Each row was made from one small tree. The marks that hang from a mark follow it in brackets, in alphabetical order. Every link used is in the known rows. Write each row's tree.
Known rows:
vumud(gaso zuve): +0.11 +1.59 -0.67 +1.67 -3.09 -1.74 +0.53 +1.38 -0.68 +1.36 +1.77 -2.34 -0.64 +5.26 +0.97 -0.52 -0.30 -0.29 -4.58
zato(soze vumud(gaso pari zuve)): +3.71 -0.18 +1.85 +2.57 -0.93 -1.51 +1.29 +2.92 -0.36 +1.72 -1.84 -0.86 -0.56 +7.63 -0.38 -2.53 +0.62 -0.96 -1.97
rusafo(vumud(zuve)): -2.21 +0.77 -0.59 +1.67 -2.01 +0.79 -0.45 +1.09 -0.85 +1.28 -1.32 -1.31 -0.68 +3.24 +1.71 +0.91 +0.94 +0.17 -1.10
zato(vumud(gaso(boku) pari zuve)): +1.78 -0.36 +0.46 +1.53 -2.31 -2.03 -1.64 +2.95 +0.06 +0.41 -3.10 -1.09 +0.15 +5.20 +1.04 +0.22 +1.66 -1.45 -1.38
pari(vumud(gaso zuve)): -1.58 +1.98 +1.05 +1.64 -1.62 -1.54 +0.72 +1.12 -0.13 +1.78 +0.45 -1.52 -1.87 +5.03 +2.38 +0.72 -0.37 +0.67 -2.56
zato(soze vumud(gaso)): +4.40 -0.46 +2.34 +2.05 -0.89 -1.62 +2.02 +2.57 +1.45 +2.28 -0.79 -0.19 -0.35 +7.37 +0.68 -3.17 -0.42 -0.15 -0.53
vumud(pari zuve): +0.39 -0.37 -0.48 +1.62 -0.33 -0.51 -1.53 +0.36 -1.69 +1.09 -1.39 -1.13 +0.12 +1.95 -0.06 +1.58 +0.78 -0.77 -2.77
rusafo(vumud(gaso pari zuve)): -1.67 +1.22 -0.92 +1.48 -2.23 -0.16 -0.36 +0.09 -1.39 +1.37 -1.78 -1.25 -1.04 +3.77 +0.94 +1.10 +0.72 -1.09 -3.49
pari(vumud(gaso)): -0.41 +0.74 +1.54 +0.74 -0.27 -1.28 +0.62 -0.29 +0.70 +2.08 -0.08 -0.28 -1.28 +3.44 +2.51 +1.05 -1.39 +0.77 -1.08
rusafo(vumud): -1.12 -0.34 -0.01 +0.90 -0.67 +0.83 -0.59 -0.10 +0.07 +1.84 -2.00 -0.03 -0.27 +1.56 +1.76 +1.33 +0.22 +0.17 +0.13
soze(rusafo zato): -1.30 -1.85 +0.17 +2.60 +0.30 -1.83 +0.89 -2.59 +0.44 +0.73 -1.44 -1.13 +0.56 +2.45 -3.53 +1.80 +1.52 -1.00 -0.60
soze(boku rusafo(vumud(zuve)) zato): -6.65 -1.36 -2.07 +3.62 -1.89 -0.72 +1.84 -3.06 +1.26 +0.82 -2.55 -2.01 -1.20 +5.18 -3.77 +0.98 +4.03 -1.60 -0.18
gaso(vumud): -0.12 -0.41 -0.10 +0.64 +0.32 -0.66 -1.45 +0.77 -0.37 +2.53 -1.16 +0.68 +1.38 -0.26 +0.26 +2.61 -1.09 +2.07 -0.80
rusafo(vumud(gaso(boku) pari zuve)): -2.29 +0.75 -1.30 +1.21 -2.73 -0.60 -1.74 +0.71 -0.61 +0.73 -4.37 -1.20 -0.16 +3.37 +1.88 +1.92 +0.94 -1.47 -1.45
zato(vumud(gaso)): +2.83 -0.02 +1.62 +0.98 -1.46 -1.60 +0.73 +1.88 +1.20 +1.68 +0.72 -0.63 -0.25 +5.51 +1.06 -1.62 +0.21 -0.32 -2.05
gaso(boku): +0.63 -1.18 -0.25 +0.72 -0.99 -1.06 -2.06 +0.64 +0.63 +0.83 -2.93 -0.22 +1.09 +1.38 +2.21 +2.04 -0.26 -0.26 +0.71
zato(soze(boku rusafo)): -0.48 -2.75 -0.56 +1.82 +0.16 -1.91 +1.70 -2.57 +2.30 +2.77 -2.45 -0.01 -0.39 +6.59 -2.44 -1.57 +0.46 -1.59 +1.27
pari(vumud(gaso(boku) zuve)): -1.76 +1.42 +0.38 +1.62 -2.27 -1.95 -0.69 +1.70 +0.49 +0.91 -2.13 -1.42 -1.09 +4.62 +3.52 +1.48 -0.12 +0.12 -0.34
vumud(pari): +1.58 -1.47 +0.16 +0.56 +0.79 -0.49 -1.75 -0.99 -0.83 +1.45 -1.92 +0.09 +0.60 +0.46 -0.16 +2.21 -0.14 -0.47 -1.50

Write each row's tree:
-1.21 -0.96 -1.12 +0.96 -0.43 -1.06 -3.74 +1.74 -1.31 +1.24 -5.04 +0.29 +2.01 -0.27 +0.28 +4.19 +0.39 +0.81 -0.09 -> gaso(boku vumud(pari zuve))
+0.17 +0.44 -0.92 +1.16 -2.33 -2.14 -1.79 +1.09 -0.91 +0.54 -2.86 -1.62 +0.32 +3.50 +1.15 +1.59 +0.30 -1.52 -2.81 -> vumud(gaso(boku) pari zuve)
-0.85 -0.39 -0.77 +1.17 +0.30 -0.65 -2.40 +1.16 -2.23 +2.08 -2.31 +0.09 +1.05 +0.11 -0.88 +3.35 +0.36 +1.36 -2.13 -> gaso(vumud(pari zuve))
-1.44 -3.26 +0.13 +2.95 +0.02 -1.75 +1.78 -2.32 +3.00 +0.88 -1.77 -0.61 -0.27 +5.56 -4.61 -0.41 +3.69 -1.65 +1.28 -> soze(boku rusafo zato(vumud))
+3.57 -1.38 +2.00 +2.61 +0.46 -0.50 +0.13 +2.90 -0.51 +1.59 -3.16 -0.23 -0.10 +5.68 -0.60 -1.65 +1.54 -0.45 +0.03 -> zato(soze vumud(pari zuve))
-0.29 +1.08 -1.28 +1.53 -3.60 -2.11 -0.88 +2.11 -0.05 +0.57 -1.09 -2.19 +0.02 +5.00 +2.17 +0.37 -0.17 -0.63 -2.57 -> vumud(gaso(boku) zuve)
-0.97 -2.21 -0.44 +3.78 -0.40 -0.91 +0.81 -0.32 +1.22 +0.10 -2.27 -1.31 -0.32 +4.58 -3.72 +0.37 +4.21 -1.33 -1.07 -> soze(boku zato(vumud(pari zuve)))
+1.07 -3.41 +1.10 +2.12 +0.37 -1.60 +1.83 -0.76 +3.16 +2.69 -2.81 +0.43 -0.61 +8.38 -2.47 -2.94 +1.73 -1.44 +2.84 -> zato(soze(boku rusafo) vumud)
+0.43 +0.88 -0.55 +1.55 -1.78 -1.67 -0.43 +0.32 -1.48 +1.18 +0.03 -1.70 -0.37 +3.99 +0.05 +0.76 +0.16 -1.00 -4.69 -> vumud(gaso pari zuve)
+2.15 -1.23 +1.60 +2.44 -0.17 -1.77 +1.09 +0.02 +0.55 +0.18 -1.55 -0.55 +0.34 +3.36 -2.51 +0.62 +1.82 -0.88 -2.34 -> soze(zato(vumud(gaso pari)))
+3.30 -0.73 +1.86 +0.86 -0.33 -1.37 -0.31 +1.07 +0.25 +1.50 -0.90 +0.05 -0.32 +4.01 +0.09 -0.36 +0.59 -0.90 -2.20 -> zato(vumud(gaso pari))
-0.15 -1.90 -0.56 -0.03 +0.93 -1.10 -3.86 +0.43 -0.59 +1.63 -5.68 +1.73 +2.44 -1.65 +0.25 +4.88 -0.50 +0.91 +1.31 -> gaso(boku vumud(pari))
-1.67 +0.00 -1.17 +1.06 -1.59 -1.21 -2.85 +2.70 -0.55 +1.45 -3.28 -0.27 +1.71 +1.26 +1.37 +2.95 +0.11 +1.67 +0.02 -> gaso(boku vumud(zuve))
-5.31 -1.26 -1.82 +2.46 -1.77 -1.57 +2.86 -4.34 +2.50 +1.28 -1.92 -1.17 -1.03 +5.59 -3.64 +0.55 +2.43 -2.00 -0.94 -> soze(boku rusafo(vumud(gaso)) zato)
+3.19 -2.25 +2.63 +1.83 +0.81 -1.57 +1.13 +0.81 +1.42 +2.58 -2.74 +0.25 +0.00 +6.81 -1.45 -2.26 +0.85 -0.87 +2.34 -> zato(soze(rusafo) vumud)
+2.21 +0.28 +1.01 +1.68 -1.45 -1.57 -0.21 +2.13 -0.59 +0.99 -0.47 -1.33 -0.68 +5.58 -0.01 -0.72 +1.54 -1.17 -3.42 -> zato(vumud(gaso pari zuve))
+1.14 -1.68 +0.27 +3.20 -1.33 -0.99 +1.88 +2.21 +2.17 +1.90 -1.38 -0.72 -1.02 +8.58 -0.59 -3.42 +1.77 -0.45 +0.71 -> zato(soze(boku) vumud(zuve))
+1.24 -0.73 -0.51 +0.54 -1.18 -2.01 -1.92 -0.15 +0.15 +0.72 -3.31 -0.19 +0.99 +1.93 +1.07 +2.00 -0.55 -1.41 -1.32 -> vumud(gaso(boku) pari)
-4.07 -1.12 -0.39 +2.91 -0.07 -0.16 +0.05 -2.40 -1.23 +0.45 -4.50 -1.36 -0.24 +2.38 -3.88 +2.91 +3.61 -1.78 -0.76 -> soze(rusafo(vumud(pari zuve)) zato)
-2.59 +1.42 -1.30 +1.58 -3.94 -0.75 -0.80 +1.73 +0.21 +0.80 -2.82 -1.82 -0.50 +4.64 +3.05 +0.83 +0.53 -0.62 -1.10 -> rusafo(vumud(gaso(boku) zuve))
-1.70 +0.00 -0.53 +1.46 -0.69 +0.93 -1.46 +0.13 -1.60 +1.18 -3.11 -0.85 -0.30 +1.80 +0.61 +1.99 +1.49 -0.63 -1.35 -> rusafo(vumud(pari zuve))
-2.73 -2.45 -0.73 +1.97 -0.12 -0.37 +1.72 -2.90 +2.33 +2.89 -4.29 +0.33 -0.85 +6.29 -1.64 -1.39 +1.00 -1.56 +2.90 -> zato(soze(boku rusafo(vumud)))
